Known rows, with every step that occurs:
morof-muki-buto-sodin-lifa: -.01, .25, -.04, -.08, -.01, .08, .41, .24, -.18, .14, .05, .12, .13, .01, -.02, -.51, -.26, .29, .08, .00, .05
muki-lifa-zatateg-sodin-moder-morof: .44, .01, -.31, -.05, .10, -.13, .32, .21, -.01, -.11, -.34, .04, .15, .18, .37, .03, .13, .20, -.04, .28, .21
muki-buto-sodin-moder: .07, .08, -.22, .06, .07, .01, .26, .27, -.03, .06, -.07, .21, .14, .05, .05, -.50, -.22, .24, .15, .01, -.11
lofek-muki: .02, .02, .06, -.14, .02, .06, -.14, .27, .06, .02, .18, .09, -.09, .17, .19, -.03, -.23, .10, .17, .15, .19
morof-muki-lifa-zatateg-sodin: .09, .07, .00, -.07, .10, .08, .19, .15, -.15, -.13, -.06, -.05, -.08, .08, .26, .21, -.14, .18, -.11, .32, .25
lifa-zatateg-sodin-moder-morof: .42, -.02, -.31, -.17, .11, -.06, .19, .25, .05, .19, -.20, .04, .30, .07, .18, .06, .18, .18, .06, .39, .10
zatateg-sodin-moder-lifa: .10, .16, -.29, -.26, .14, .14, -.08, .36, .01, .11, -.09, .08, .17, .14, -.19, -.16, -.16, .13, .05, .38, -.34
moder-morof-muki-lifa-sodin-zatateg: .25, .16, -.17, -.23, .00, -.05, .40, .17, -.17, -.23, -.27, .05, .04, .17, .08, .27, .10, .23, .06, -.01, .29
buto-morof: .01, -.11, -.14, -.13, .13, .22, -.08, .06, .02, -.15, .17, .06, -.20, .10, .06, .09, -.22, .15, .02, -.01, -.11
lifa-sodin-moder-morof-muki: .29, .02, -.25, -.38, .16, .04, .23, .29, -.14, .06, .01, .06, .31, .08, -.06, .14, .03, .19, .25, .28, .38
muki-lifa: .10, .06, .02, .07, .05, .01, .16, .08, -.07, -.33, -.15, .10, -.23, .18, .24, -.01, -.25, .12, -.04, -.13, .12
buto-sodin-moder-morof-muki-lifa: .26, .27, -.30, -.12, .02, -.09, .35, .42, -.02, -.39, -.08, .09, .01, .15, .12, -.44, -.01, .32, .15, .06, .25
lofek-muki-buto: -.03, -.02, .09, .14, -.02, -.04, .05, .22, .01, .27, .15, .06, .02, .14, .23, -.02, -.28, .21, .15, .06, .26
lofek-muki-lifa: .06, .04, .08, -.03, -.02, -.04, .02, .20, .03, -.26, .06, .07, -.27, .30, .38, -.06, -.29, .13, .07, .02, .27
lifa-sodin: .07, -.10, -.01, -.32, .17, .17, .11, -.02, -.16, -.13, -.08, .16, -.03, .16, -.02, .28, -.20, .06, .10, .07, .11
buto-sodin: .00, .07, -.05, -.25, .05, .13, .11, .15, .00, -.22, -.04, .18, -.18, .08, -.01, -.30, -.18, .16, .10, -.01, -.13
morof-muki-buto: -.06, .11, .06, .13, .05, .06, .12, .19, -.20, .28, .11, .02, .10, -.02, .04, .07, -.28, .27, .08, .00, .27
buto-morof-muki-lifa-sodin-moder: .12, -.06, -.31, -.26, .22, .21, .18, .12, -.15, -.39, .16, .06, -.02, .21, .10, .15, -.22, .15, .07, .19, .19
lofek-muki-lifa-zatateg: .16, .13, .02, -.01, -.05, -.06, .02, .11, .04, -.27, -.02, .00, -.18, .28, .63, -.03, -.20, .15, .06, .18, .59
muki-lifa-sodin: .12, -.10, .01, -.17, .14, .08, .27, -.06, -.17, -.42, -.19, .14, -.19, .29, .14, .26, -.23, .07, .01, -.03, .23
lofek-muki-lifa-sodin: .09, -.10, .06, -.27, .08, .04, .16, .06, -.05, -.33, -.02, .11, -.21, .38, .30, .20, -.24, .08, .11, .11, .37

Rows:
.05, -.05, -.15, -.15, .16, .19, .13, .09, -.06, -.26, .11, -.10, -.23, .12, .25, .30, -.11, .23, -.15, .27, .13 -> buto-morof-muki-lifa-zatateg-sodin
.12, -.05, -.02, -.27, .12, .13, .27, .20, -.10, .12, -.07, .12, .12, .05, -.08, -.07, -.16, .02, -.09, .17, -.36 -> zatateg-sodin-lifa
.03, .16, .05, .01, .04, .06, .11, .20, -.15, -.25, .01, .04, -.17, .10, .16, .03, -.28, .18, -.01, .01, .24 -> morof-muki-lifa
.08, .28, -.24, -.38, .02, .17, .02, .09, -.12, -.09, -.29, .10, .05, .20, -.16, .09, -.11, .15, .11, .13, -.15 -> moder-lifa-sodin-zatateg
.25, -.01, -.20, -.16, .14, .09, .07, .22, .01, .11, -.09, .09, .28, .00, .16, -.03, -.07, .05, .03, .45, -.10 -> lifa-zatateg-sodin-moder
.07, .18, -.14, -.24, .09, .13, -.11, .11, -.02, .06, -.24, -.03, .00, .17, .05, .15, -.11, .23, -.01, .39, .00 -> moder-lifa-zatateg-sodin
-.05, .01, -.13, -.17, .13, .26, -.09, .17, -.03, -.08, .30, -.01, -.14, .02, -.01, .13, -.24, .19, .06, .10, .02 -> buto-morof-muki
.25, .05, -.10, -.11, .08, -.06, .28, .18, -.09, -.07, -.20, -.10, -.05, .13, .28, .30, .11, .30, -.07, .26, .41 -> moder-morof-muki-lifa-zatateg-sodin
.21, .07, -.26, -.04, -.04, -.19, .27, .42, .13, .18, .02, .13, .19, .22, .20, -.50, .02, .34, .28, .12, .26 -> lofek-muki-buto-sodin-moder-morof
.23, .15, -.23, .17, .03, -.13, .24, .39, -.13, .38, .02, .03, .39, -.01, .08, -.09, -.03, .34, .16, .11, .36 -> sodin-moder-morof-muki-buto
-.06, .03, -.03, .06, .05, .03, .25, .12, -.07, .01, -.08, .14, -.08, .06, .02, -.29, -.24, .28, .08, -.12, -.03 -> muki-buto-sodin
.10, .34, -.06, -.03, -.05, .04, .43, .14, -.21, .11, -.06, .04, .20, .01, .23, -.45, -.18, .33, .07, .13, .32 -> morof-muki-buto-sodin-lifa-zatateg
.31, -.11, -.26, -.20, .15, -.01, .17, .38, .05, .17, -.12, .10, .28, .08, -.07, -.01, .11, .17, .07, .25, -.20 -> zatateg-sodin-moder-morof
.04, .13, -.12, -.39, .14, .19, -.04, .01, -.15, -.14, -.20, .06, -.04, .27, -.13, .18, -.21, .17, .14, .12, .14 -> moder-lifa-sodin
.21, .14, -.18, -.09, .11, .05, .22, .30, -.09, -.11, -.04, .03, .16, .04, .27, -.04, -.13, .13, -.04, .46, .16 -> morof-muki-lifa-zatateg-sodin-moder
.13, .31, -.29, -.13, .03, .09, -.16, .30, -.02, -.03, -.10, .07, .14, .17, -.02, -.30, -.23, .17, .14, .17, -.04 -> sodin-moder-lifa
.23, .41, -.35, -.10, .01, .07, -.16, .18, -.01, -.04, -.20, .00, .23, .14, .23, -.25, -.17, .20, .15, .32, .21 -> sodin-moder-lifa-zatateg
.01, .18, -.18, .01, .05, .04, .25, .37, -.12, .15, .12, .15, .23, -.03, -.03, -.48, -.25, .29, .18, .14, .04 -> morof-muki-buto-sodin-moder
.11, -.02, .04, -.11, .05, -.02, .11, .15, .08, -.15, -.05, .01, -.17, .26, .45, .14, -.12, .13, -.03, .35, .25 -> lofek-muki-lifa-zatateg-sodin
.14, .43, -.40, -.02, -.01, -.01, .07, .16, -.04, .04, -.25, .06, .20, .17, .19, -.56, -.18, .38, .16, .20, .21 -> muki-buto-sodin-moder-lifa-zatateg
.09, .30, -.19, -.01, -.09, -.09, .39, .35, -.08, .18, -.14, .08, .12, -.03, -.07, -.28, .12, .44, .15, -.07, .04 -> moder-morof-muki-buto-sodin-zatateg
.40, .29, -.29, .05, .00, -.14, .20, .27, -.08, -.17, -.19, -.03, .18, .12, .47, -.09, .03, .28, .10, .19, .65 -> sodin-moder-morof-muki-lifa-zatateg
.21, .26, -.13, -.29, -.04, .10, .29, .06, -.10, -.19, -.19, .13, .03, .08, .26, -.52, -.13, .16, .06, .12, .09 -> buto-sodin-lifa-zatateg
.26, .22, -.08, -.07, -.01, .07, .17, .03, -.12, .01, -.17, .06, .13, .05, .34, -.19, -.15, .09, .04, .12, .22 -> sodin-lifa-zatateg
